Known rows, with every step that occurs
p > t > b > r > d: -3.95, -1.76, 4.74, -1.76, -0.21, 3.42, -1.18, 1.30, -1.34, 2.12, -0.68, -1.04, 0.35, -0.05, -1.71, 0.47, -2.54, 7.00, -0.79, 1.84
t > b > r > d > s > p: -5.92, -1.54, 2.82, -3.96, -1.80, 1.96, -0.90, 5.30, -0.25, 5.64, 0.05, -2.80, -0.17, -1.45, -2.84, -1.54, -0.76, 0.21, -0.16, 1.27
r > d > s > p > t: -0.59, -0.19, -1.45, -0.43, -3.94, 0.30, -1.38, 3.47, 0.79, 2.63, -1.68, -0.40, -1.01, 1.40, -2.19, -1.51, 2.63, 0.68, 1.23, 1.21
s > b: -1.90, -0.03, -0.11, -1.12, 0.54, 0.14, -0.33, 0.11, -1.80, 1.86, 3.57, 0.93, 1.06, -0.46, -1.02, 0.08, -0.26, 0.22, -0.92, 2.79
b > s: -1.46, -0.17, 3.72, 0.44, 0.49, 3.52, -0.16, -0.04, 0.96, -3.53, 1.32, -0.41, -0.42, -1.88, -0.59, 0.11, -0.79, -3.41, -1.90, -0.57
j > s: -2.05, -1.68, -1.50, 0.57, -0.53, -0.25, -0.50, -0.04, 1.66, -0.29, 1.56, 1.94, -0.40, -0.12, 1.49, -2.96, 0.69, -2.73, 1.51, -2.25
p > s: -1.42, -0.32, -0.29, -0.13, 0.84, 2.62, -0.55, 0.21, 1.38, -1.66, 2.34, 0.33, -3.31, -0.15, -0.04, 0.42, -0.14, 2.30, -1.58, -1.00
j > s > p > t: -0.25, -2.31, -2.28, 1.42, -2.97, 0.37, -0.97, 1.32, 0.49, 2.00, 0.78, 5.69, -1.03, 2.24, 0.35, -3.85, 2.65, -0.91, 4.80, 0.71
u > s > p > t > b > r: -2.73, -3.26, 4.62, -0.79, 0.83, 6.25, -0.42, 3.67, -2.31, 2.97, 2.64, 2.62, -2.03, 0.96, -2.31, -0.90, 0.10, 1.14, 1.65, 2.82
r > d > s > p: -2.30, 0.75, -1.38, -2.28, -3.41, -1.04, -0.95, 4.05, 0.89, 1.95, -1.34, -1.89, -0.55, 0.06, -2.14, -1.54, 1.73, -2.91, 0.85, 0.32
u > s > d > r: 0.16, -0.39, 1.04, -1.35, 0.51, 0.08, 0.65, 1.96, -1.68, -4.67, 2.26, 4.37, -1.30, 0.46, -2.10, -0.25, 1.21, -2.96, -4.84, -2.71
s > p > t > b > r: -1.81, -2.79, 3.27, -0.86, -0.87, 3.78, -0.53, 2.58, -2.15, 5.94, 0.69, 3.11, -0.17, 0.92, -1.85, -0.95, -0.36, 4.83, 2.55, 3.92
j > s > p > t > b > r: -3.84, -4.44, 1.86, -0.28, -1.39, 3.27, -0.99, 2.46, -0.59, 5.71, 2.29, 4.98, -0.46, 0.80, -0.25, -3.95, 0.34, 2.14, 4.01, 1.61
u > s > b > r: -3.40, -2.05, 2.30, -3.05, 2.54, 3.76, 0.18, 1.79, -1.38, 0.87, 7.94, 1.99, -1.42, -1.95, -3.10, 0.23, -1.73, -4.82, -1.43, 1.67
t > p > s: -1.95, 0.50, -0.60, 1.43, 0.38, 3.65, -0.92, -0.33, 1.44, -1.10, 1.31, 1.53, -3.90, 1.26, 0.72, 0.71, 0.41, 3.45, -0.36, -0.26
r > d: -1.99, 1.45, 0.65, -1.99, -1.23, -1.06, -0.74, 0.54, -0.20, -2.41, -1.89, -1.50, 0.38, 0.02, -1.04, 0.38, -1.12, 0.23, -0.16, 0.11
p > t > b: -1.39, -1.61, 2.74, 2.09, 0.72, 3.51, -0.91, -0.01, -1.61, 2.36, -1.07, -0.79, 0.66, 1.53, 0.78, 0.08, 0.28, 8.10, -0.61, 1.82
u > s > p > t > b > r > d: -4.63, -1.90, 5.30, -2.70, -0.43, 5.06, -1.17, 4.19, -2.39, 0.32, 0.86, 1.11, -1.64, 1.07, -3.36, -0.42, -0.99, 1.34, 1.65, 2.76
t > b > s > d: -3.51, -0.09, 7.00, -0.43, 1.74, 7.18, 0.32, 1.97, -2.65, -4.94, -1.14, -2.12, 0.99, -1.38, 0.26, 0.58, -2.27, 1.69, -3.59, -0.88

Rows
-3.80, -0.82, 1.46, -0.14, -2.67, 2.37, -1.87, 4.14, -0.73, 4.18, -2.43, -2.65, 0.07, 1.62, -1.36, -1.48, 1.95, 5.08, 0.21, 2.13 -> r > d > s > p > t > b
-1.72, -2.23, 0.85, 1.74, -1.45, 3.55, -1.12, 3.48, -0.57, 6.69, -0.62, -0.98, -0.36, 1.52, -0.33, -1.91, 3.10, 4.81, 0.51, 2.13 -> d > s > p > t > b
1.41, -1.62, -2.05, 1.47, -2.72, 1.45, -0.69, 2.89, 0.93, 5.12, 0.31, 1.04, -1.36, 1.36, -1.17, -1.90, 3.68, 0.52, 1.68, 1.04 -> d > s > p > t
-3.16, -1.76, 6.43, 2.54, 1.24, 7.19, -1.10, 0.08, -0.57, -1.22, 0.32, -1.27, 0.25, -0.32, 0.24, 0.14, -0.38, 4.77, -2.57, 1.25 -> p > t > b > s
-2.89, -0.83, -0.07, -4.17, -3.05, -0.05, -0.47, 4.73, 1.26, 4.18, 0.83, -0.52, -1.19, -1.59, -3.67, -1.59, -0.12, -4.26, 0.92, 0.40 -> b > r > d > s > p
-0.56, -0.02, 3.47, -1.00, -0.70, 1.17, 0.40, 1.01, -0.72, -4.97, 1.65, 4.25, 0.10, -1.42, -2.12, -0.16, -0.02, -2.51, -6.14, -2.16 -> b > s > d > r
-3.60, -2.18, 4.19, -1.74, 1.61, 3.19, 0.01, 1.22, -1.08, 3.88, 1.39, -0.83, 0.42, -1.38, -0.55, -0.05, -2.44, 2.97, -0.99, 0.95 -> t > b > r
-3.01, -1.17, 0.59, -3.22, -1.19, 0.87, -0.38, 2.80, 2.37, 2.70, 1.40, -2.86, -1.08, -2.58, -2.52, -0.67, -1.24, -2.57, -2.08, -1.66 -> b > r > d > s
-1.25, 0.17, 3.06, -0.59, -1.44, 2.80, -0.20, 1.89, -0.04, -2.03, 0.81, 2.03, -0.49, -0.95, -1.66, -0.81, 0.50, -5.29, 1.19, 1.47 -> b > s > p
-2.34, -3.70, 1.99, -0.20, -1.10, 4.55, -0.62, 4.19, -0.14, 8.96, 1.72, 0.14, -1.02, -0.02, -1.86, -1.96, 1.24, 3.49, 0.64, 2.12 -> d > s > p > t > b > r
-6.32, 0.30, 1.14, -3.56, -0.01, 3.65, -1.54, 0.98, -0.11, 0.32, 5.15, 2.21, -3.03, -0.79, -2.87, 1.19, -2.72, 2.62, -1.30, 2.57 -> t > p > s > b > r > d
-4.54, -2.67, 3.38, -1.11, -0.48, 4.18, -1.30, 2.76, 0.80, 5.03, 0.34, -3.78, -0.55, -0.99, -1.75, -0.52, -1.06, 5.55, -2.65, 0.15 -> p > t > b > r > d > s
-1.18, -1.64, -0.21, -2.34, -3.66, 1.40, -0.97, 4.19, 1.29, 4.92, 0.72, 0.78, -1.74, -0.21, -3.71, -1.48, 0.77, -0.77, 1.41, 1.11 -> b > r > d > s > p > t
-3.09, -2.58, -0.28, -2.47, 0.59, 1.87, 0.00, 2.43, 0.76, 7.06, 6.82, -0.45, -0.34, -2.99, -2.59, -0.85, -0.46, -2.45, -2.54, 0.89 -> d > s > b > r
-2.02, -1.59, 6.28, 1.15, -0.01, 4.86, -0.53, 1.01, -2.27, -2.68, 0.65, 3.58, 0.82, 0.17, -1.27, -0.14, 0.30, 5.50, -6.62, -0.18 -> p > t > b > s > d > r
0.89, 0.25, -0.23, -1.46, -1.21, -2.36, 0.55, 1.01, -1.72, -1.36, 0.38, 4.76, 0.52, 0.49, -1.53, -0.25, 0.69, 0.82, -4.24, -1.61 -> s > d > r
